What can hang from each mark
q364: q739
q455: q739 q778
q524: q778
q778: q160 q455 q524
q739: q271 q364 q455 q539 q869
q539: q739
q869: q739
q271: q739

Known rows, with every way that one mark hangs from another
q271{q739}: [-0.86  1.10  1.11 -0.09  1.71  0.05  3.22 -0.99 -1.27 -1.07  1.89  0.28
 -2.56 -0.15  0.38 -0.03  2.10  0.17 -1.19  1.39  1.73  1.48  0.86 -0.67]
q539{q739{q271 q455{q778} q869}}: [-0.27  0.48 -1.28  2.93  2.24  0.38 -1.69  0.88  2.09 -0.61  1.23 -0.88
 -0.59 -1.42 -0.42 -0.73  0.28  0.37 -1.17 -0.59  1.26 -0.88  1.70  1.15]
q524{q778{q160 q455}}: [ 1.47  0.49  0.30  0.41  2.93 -1.86  1.51  1.35 -0.14 -1.33 -0.20 -0.34
 -0.91 -1.93 -1.47  1.05  4.72  1.70 -1.42 -0.60 -1.77  0.22  0.19 -0.62]
q778{q160 q455{q739{q271}} q524}: [ 0.84  1.93 -1.07 -0.30  2.42 -2.25 -1.11 -0.16  3.23  0.61  0.35  0.57
  0.97 -1.13 -3.72 -0.56  6.17  1.10  0.27 -2.77 -1.47 -0.72 -1.09 -2.28]
q778{q455{q739} q524}: [-0.82  1.24  0.80 -0.19  1.62 -1.70 -0.64 -0.06  1.29  0.26  1.18  1.76
 -0.45 -1.15 -2.47 -0.28  4.96  1.15  1.05 -0.58 -0.21 -0.22  0.44 -0.08]
q364{q739{q271 q455 q539 q869}}: [ 1.76 -0.58  1.95  2.24  0.66  0.40 -0.27  0.96  1.81  0.79  2.66 -0.64
  0.17  0.11  1.26 -0.88  0.47  0.77 -1.91  1.24  0.36  0.07  0.41 -2.21]
q524{q778{q455{q739{q539}}}}: [ 0.30 -0.65  2.34  0.62  0.91 -0.42  0.31  0.62  0.60 -0.39  1.73 -1.21
 -0.07 -1.57 -1.55 -0.13  3.26  1.23 -0.33  1.24 -1.78  0.80  1.00  0.12]
q271{q739{q364 q539 q869}}: [-0.03 -1.30  1.25  0.83 -2.02  1.11  5.30  0.75 -1.45 -0.30  3.98  0.33
 -0.90  0.10  2.21  0.62 -1.70 -0.41 -1.26  2.83  0.83 -0.77  1.22 -0.75]
q778{q455{q739{q364 q539}}}: [ 0.12  0.44  1.78  0.24 -0.11  0.08 -0.17  1.34  0.04 -1.42  2.05 -0.56
  0.35 -0.51 -1.47 -0.87  2.07  0.37  0.82  1.94 -2.04 -0.80  1.11 -0.06]
q778{q160 q455}: [ 1.10  1.78  0.30 -0.68  3.06 -1.01  0.66  0.49 -0.32 -1.90 -0.91  0.70
 -0.89 -0.96 -1.57  0.32  4.54  1.16 -0.53 -0.85 -1.41 -0.33 -0.43 -1.68]
q739{q271 q364 q455 q869}: [ 0.59  0.18  0.01  2.91  0.55 -1.08  0.64  2.11 -0.69 -0.90  2.21  0.02
  0.53 -0.37 -0.91  0.94  1.10 -0.29 -0.37 -0.16  1.06 -0.92  0.96  1.88]
q869{q739{q364}}: [-0.47  3.16  1.09  1.22  0.56 -1.20  2.63  2.50  0.37 -2.71  0.89  1.24
 -3.58  0.01  0.96  0.87  1.72  1.56  0.25  2.04 -0.81  0.32  1.21 -0.41]
q778{q160 q455 q524}: [ 1.06  1.91 -0.83 -0.76  2.49 -2.33  1.04  0.97  0.83 -0.11 -0.13  2.52
 -0.97 -0.81 -1.65  0.76  5.52  1.29 -0.18 -1.88 -0.95 -0.76 -0.97 -2.07]
q539{q739{q271 q364 q455 q869}}: [ 0.68  0.14 -1.74  2.72  1.84 -1.08  0.36  2.53 -0.08 -1.39  2.34 -0.62
 -0.68 -0.85  0.47  0.44 -0.95  0.71 -1.42  0.12  1.04 -1.37  1.95  2.06]
q778{q160 q524}: [ 0.85  1.74  0.19 -0.69  1.27 -2.83  2.81  0.44  0.90 -0.34  0.94  2.64
 -2.29 -0.31 -0.79  0.82  3.98  1.18 -0.19 -1.32 -0.65 -0.65 -0.87 -3.03]
q455{q778}: [-1.32  2.01  1.81  1.13  0.75  0.39 -0.18 -0.16  0.96 -1.36  0.75  0.02
 -2.03 -0.81 -1.26 -1.21  2.52  0.16  1.04  0.80 -0.18  0.30  1.16 -0.24]
q739{q364 q455 q539 q869}: [ 0.93 -1.60  1.94  1.77 -1.70 -0.26  2.45  2.83 -1.40 -1.06  3.03  1.06
 -0.08  0.12  1.36  1.29 -0.92 -0.64 -0.71  2.19 -0.02 -1.92  1.12  0.45]
q455{q739{q271 q364 q869}}: [-0.50 -0.05  1.34  2.11 -0.81 -0.68  1.09  0.13  1.01 -0.63  2.81 -1.16
  0.52 -1.01 -1.73 -0.12  0.35  0.30  0.78  0.27 -0.13 -1.18  1.38  0.45]
q869{q739{q271 q455 q539}}: [ 1.12  3.15  1.06  1.11  1.64  0.23 -0.21  1.81  2.19 -1.00  0.82  0.42
 -1.51  1.21 -0.14  0.17  3.00  0.75 -0.70  0.70 -0.50  2.25 -0.73 -1.88]
q778{q160 q455{q739{q539}} q524}: [ 1.09  0.66  0.46 -1.26  0.74 -1.54  0.45  0.44  2.81  0.55  1.07  1.51
  0.32 -0.75 -1.93 -0.32  4.67  0.89 -0.10 -0.77 -2.45 -1.56 -1.12 -3.48]
q778{q160 q455{q739}}: [ 0.46  1.07  0.94 -0.73  2.43 -1.13 -0.38 -0.33  1.29 -1.62 -0.63 -0.24
 -0.17 -1.84 -2.45 -0.16  4.75  1.08 -0.41 -0.49 -2.03 -1.12  0.14 -1.85]
q364{q739{q455{q778} q539}}: [ 0.36  0.38  2.34  1.86  0.62  0.46 -1.53  1.47  2.60 -0.37  1.91 -0.85
 -1.04 -0.65  1.14 -2.31  2.05  0.37 -1.46  2.95 -0.94 -0.47  1.30 -2.12]
q539{q739{q271 q455}}: [ 0.77  1.88 -1.19  1.25  3.98 -1.01 -1.20  1.03  0.42 -1.54  1.27 -0.80
 -1.68 -0.35 -0.51 -0.46  1.77  0.97 -1.28 -0.41  0.84  1.00  1.01  0.73]
q271{q739{q364}}: [-0.69  0.95  0.28  0.60  0.65 -0.55  3.95  0.68 -1.79 -1.57  2.86 -0.12
 -2.15 -0.26  0.59  0.06  1.10  0.04 -0.91  2.17  1.15  0.36  1.59  0.32]
q869{q739}: [-0.42  3.24  1.90  0.49  1.69 -0.45  1.98  0.78  0.83 -2.05  0.04  1.70
 -3.99  0.16  0.67  0.86  2.45  1.78 -0.04  1.07 -0.21  1.56  0.59 -1.42]

Rows
[ 0.14 -0.52  2.90  0.94 -1.18  1.07  0.75 -1.22  1.96  0.42  2.91 -0.96
  0.77  0.02 -1.22 -0.70  0.06  0.33  0.61  0.26 -0.45  0.12  0.02 -1.95] : q455{q739{q271 q539 q869}}
[-0.04 -0.81  1.13  2.32 -0.06 -1.41  2.13  2.57 -1.96 -1.51  2.01  1.32
 -0.71 -0.87  0.61  1.73  0.47 -0.26 -0.75  1.19  1.10 -2.00  1.96  2.03] : q739{q364 q455 q869}
[ 0.40  1.11 -0.92 -0.16  0.88 -3.09  0.66  1.67  2.03 -0.56  0.91  1.32
  0.21 -1.69 -2.36  0.15  4.91  1.03  0.04 -0.84 -2.15 -2.75  0.23 -1.25] : q778{q160 q455{q739{q364}} q524}
[ 0.31 -0.62  2.14  1.65 -2.36  0.39  1.43  0.29  1.37 -0.02  3.78 -1.30
  1.13 -0.10 -1.08 -0.57 -0.78  0.05  0.73  1.15 -1.16 -1.01  0.66 -0.94] : q455{q739{q271 q364 q539 q869}}
[ 0.16 -1.76  0.76  1.43 -1.14  0.51  3.92  1.65 -1.50 -0.47  3.52  0.48
 -0.33 -0.16  2.02  0.98 -0.68 -1.08 -2.28  2.78  1.49 -1.29  1.29  0.20] : q271{q739{q364 q455 q539 q869}}
[-0.72 -0.63 -1.01  3.07  0.66 -0.48  0.31  2.90  0.63 -1.80  1.85 -0.04
 -1.34 -1.98  1.31  0.03 -1.15  0.25 -1.31  1.54  0.48 -3.16  3.30  2.23] : q539{q739{q364 q455{q778} q869}}
[ 1.20  0.11  2.66  0.92  1.18 -0.34 -0.13  1.64  0.76 -0.50  2.20 -0.14
 -1.64  0.02  1.62 -0.96  1.61  0.98 -1.96  2.90 -0.32  0.34  0.83 -2.27] : q364{q739{q455 q539}}
[ 1.28  3.05  0.35  1.92  0.56 -0.45  0.30  3.34  1.76 -1.50  1.50  0.11
 -1.09  1.09  0.14  0.26  2.12  0.49 -0.50  1.50 -1.17  1.00 -0.11 -0.78] : q869{q739{q271 q364 q455 q539}}
[-0.23  2.15 -0.10  0.50  0.56 -1.66  0.83  0.41  2.93 -0.19  0.62  1.69
 -1.59 -1.08 -1.54 -0.67  4.17  0.39  0.27 -0.94 -1.11 -1.26 -0.22 -2.54] : q455{q778{q160 q524}}
[ 0.86 -0.03  1.23  2.65  1.98 -0.52 -0.52  0.62  1.34  0.27  1.60 -0.60
 -0.33 -0.75  0.38 -0.44  1.65  1.21 -1.89  0.32  1.40  0.05  1.09 -0.90] : q364{q739{q271 q455 q869}}
[ 1.65  1.54  0.51  1.58  0.07 -0.67 -0.12  2.68 -0.28 -1.02  3.02 -0.84
  0.57  1.12 -1.04 -0.52  1.71 -0.60 -0.16  0.96 -0.75  0.60 -0.08  0.23] : q739{q271 q364 q455 q539}
[ 0.58  0.27  0.85  2.17  1.83 -0.31  0.06  0.17 -0.29 -0.26  1.15  0.44
  0.15 -0.13 -1.19  0.93  2.09 -0.09 -0.66 -1.21  1.81  0.48  0.16  0.69] : q739{q271 q455 q869}
[ 0.11  1.48 -1.17  1.81  0.36 -2.92  0.13  3.25  1.85 -1.09  1.17  1.32
 -0.58 -1.48 -1.19 -0.09  4.21 -0.50 -0.57  0.11 -1.12 -2.98  0.84 -0.08] : q739{q364 q455{q778{q160 q524}}}
[ 0.24  1.10 -0.12 -0.81  1.96 -2.50  0.13  0.17  2.35 -0.03  0.11  1.65
 -0.12 -1.56 -2.52  0.04  5.76  1.27 -0.11 -1.58 -1.51 -1.57 -0.41 -2.30] : q778{q160 q455{q739} q524}
[-0.33 -1.52  3.95  0.38 -1.66  0.89  1.98 -0.97  0.87 -0.15  2.80  0.27
 -0.47 -0.48  0.21  0.14 -0.57  0.40  0.16  1.60 -0.55 -0.92  0.78 -1.88] : q455{q739{q539 q869}}
[-1.14  1.25  0.68  0.59 -0.09 -1.75 -0.25 -0.48  4.64  0.06  0.89  0.66
 -0.74 -2.01 -2.45 -1.28  4.36  0.33  0.34 -0.61 -1.78 -2.39  0.48 -2.71] : q455{q739 q778{q160 q524}}
[ 0.01 -0.76 -0.08  1.45  2.33 -0.59  1.14  1.16 -0.65 -1.48  1.34  1.02
 -2.30 -1.20  1.56  1.16 -0.56  0.95 -1.91  0.63  1.58 -1.27  2.08  1.07] : q539{q739{q455 q869}}
[ 0.62  2.33 -1.50  1.42  2.06 -1.20  0.71  1.68  0.02 -1.94  2.50 -1.18
 -1.84 -0.26 -0.20 -0.84 -0.13  1.51 -0.04  0.51 -0.32  0.38  1.50  0.77] : q539{q739{q271 q364}}
[-0.96  1.17  1.79  0.60  0.53 -0.53 -0.57 -0.79  3.66 -1.50  0.29 -1.12
 -0.77 -2.16 -2.38 -1.65  3.34  0.26  0.07  0.26 -2.20 -2.01  1.02 -2.45] : q455{q739 q778{q160}}
[ 0.58  0.48 -1.21  2.23  0.87 -0.56  1.79  1.49 -0.04 -1.15  2.73 -0.65
 -1.44 -0.50  0.57  0.10 -1.92  1.42 -0.37  0.23  0.43 -0.89  1.83  1.04] : q539{q739{q271 q364 q869}}
[ 0.04 -0.96 -0.72  2.14  1.33 -1.30  1.79  2.89 -1.15 -2.02  2.26  0.66
 -1.85 -1.39  1.88  1.21 -1.41  0.88 -1.71  1.42  0.86 -2.44  2.86  1.93] : q539{q739{q364 q455 q869}}
[-0.17 -0.43 -0.08  1.90  0.30 -1.54  0.73  1.24  2.36  0.28  0.50  2.37
 -0.28 -1.78 -0.55  0.90  3.10 -0.33 -1.02 -1.30  0.54 -3.00  0.47 -1.08] : q739{q455{q778{q160 q524}} q869}
[ 0.33 -0.75  1.21  2.66  1.26 -0.58 -0.25  1.29  3.01 -0.37  0.43 -0.10
 -0.78 -2.27  1.10 -0.57  1.98  0.82 -2.59  1.11 -0.22 -2.80  1.63 -2.24] : q364{q739{q455{q778{q160}} q869}}
[-0.25  0.65 -0.32  3.92 -0.24 -0.26 -0.96  2.08  1.22 -0.75  1.78 -0.87
  1.25 -1.12 -1.52 -0.34  1.35 -0.98  0.15 -0.24  0.63 -1.66  1.44  2.04] : q739{q271 q364 q455{q778} q869}
[-1.49  0.29  0.98  3.21 -1.68  0.28 -0.80  0.11  3.29 -0.51  2.38 -2.00
  1.21 -1.78 -2.45 -1.61  0.68 -0.31  1.28  0.45 -0.82 -2.07  2.01  0.71] : q455{q739{q271 q364 q869} q778}
[ 0.41 -0.20  1.88  0.78  0.28  1.37 -0.92 -0.79  1.57  0.43  1.51 -0.85
  1.74 -0.45 -2.09 -0.60  1.79  0.44  0.69 -0.27 -0.69  0.19  0.10 -0.92] : q778{q455{q739{q271 q539 q869}}}
[-0.12 -1.23  1.95  0.18 -0.90  1.73  4.73 -0.87 -0.99  0.34  3.12  0.82
 -1.30  0.28  1.83  0.60 -0.89 -0.21 -1.42  2.01  1.64  0.46  0.41 -1.87] : q271{q739{q539 q869}}
[-1.10  0.51  2.54  1.58 -2.41  0.47 -0.25  0.91  2.56 -1.42  2.96 -1.62
 -0.02 -1.02 -1.26 -2.29  0.64 -0.45  1.29  2.83 -2.52 -1.77  1.86 -0.85] : q455{q739{q364 q539} q778}
[-0.63  0.43  0.17  0.83  0.12  0.39  1.02  0.57  1.59  0.82  2.74  0.93
 -0.75 -0.05  0.27 -0.97  2.93 -1.38 -1.44  1.56  1.35  0.04  0.33 -1.13] : q271{q739{q455{q778{q524}} q539}}
[ 1.61 -0.16  2.46  1.74 -0.39  0.97  1.09  0.03  1.92  1.01  2.96 -0.81
 -0.34  0.40  1.27 -1.13 -0.58  1.55 -0.87  1.34 -0.10  0.58  0.13 -3.15] : q364{q739{q271 q539 q869}}
[ 1.31  0.14  2.18  0.98 -0.84  1.35  1.85 -0.47  0.31  0.59  2.76  0.03
  0.11  0.96 -0.30  0.04 -0.47  0.35  0.48 -0.24  0.28  1.12 -0.71 -1.90] : q739{q271 q539 q869}
[-0.02 -0.46 -0.99  1.81  2.03 -0.40  0.13  1.37  1.91 -1.52  0.30  0.22
 -1.59 -2.22  0.91  0.26  0.21  0.58 -2.25  0.05  0.14 -2.91  1.93 -0.43] : q539{q739{q455{q778{q160}} q869}}
[-0.44  2.13  0.71  1.14  1.04 -0.34 -1.93 -1.25  4.71 -0.91  0.34 -2.28
  0.33 -1.68 -3.67 -2.29  4.02  0.16  0.41 -1.04 -2.18 -0.91  0.26 -2.50] : q455{q739{q271} q778{q160}}
[ 1.60 -0.38  0.68  2.33 -1.16  0.03  1.04  2.48 -0.42 -0.29  3.27 -0.14
  1.27  0.52 -0.15  0.55 -0.25 -0.73 -0.31  0.79  0.08 -0.68  0.17  0.44] : q739{q271 q364 q455 q539 q869}
[ 1.52  1.58  1.34  0.75  1.37  0.11 -0.88  0.78  0.30 -0.56  2.01 -0.50
  0.09  1.22 -1.28 -0.57  2.62 -0.37 -0.38  0.08 -0.08  1.78 -0.83 -0.86] : q739{q271 q455 q539}
[-2.09  1.31  1.50  1.17 -0.31 -1.02 -0.84 -0.64  3.62  0.22  1.90  0.63
 -1.02 -1.62 -2.30 -1.68  3.67  0.26  1.32  0.29 -0.52 -0.98  1.18 -0.82] : q455{q739 q778{q524}}
[-1.14 -0.33  0.73  2.42  0.12 -0.74  0.13  1.03  1.51  0.58  1.26  2.42
 -0.60 -1.24 -0.48  0.67  2.50 -0.47 -0.08 -0.43  1.58 -1.83  1.14  0.70] : q739{q455{q778{q524}} q869}
[ 0.12  0.38  1.11  0.17 -0.81  0.41  4.14  0.91 -1.39 -1.00  3.69 -0.11
 -1.56  0.57  1.34 -0.38 -0.04 -0.22 -1.04  3.04  0.15  0.47  0.88 -1.01] : q271{q739{q364 q539}}
[-0.79 -1.12  0.86  1.20  1.36  0.24  3.05 -0.20 -1.30 -0.43  1.65  0.92
 -1.25 -0.84  1.06  1.32  1.43 -0.48 -2.34  1.04  3.06 -0.16  1.37  0.50] : q271{q739{q455 q869}}
[-0.14 -1.58  3.06  1.17 -2.75  0.20  2.74  0.67  0.45 -0.74  3.63 -0.17
 -0.18 -0.55  0.37  0.14 -1.42  0.16  0.48  2.41 -1.18 -1.99  1.59 -0.85] : q455{q739{q364 q539 q869}}
[ 0.03 -1.23  1.99  0.87 -1.23  0.59  0.81  1.11  0.13 -0.68  2.18 -0.12
  0.99 -1.01 -0.61  0.00  0.52  0.32  0.60  1.68 -1.36 -1.88  1.38  0.13] : q778{q455{q739{q364 q539 q869}}}
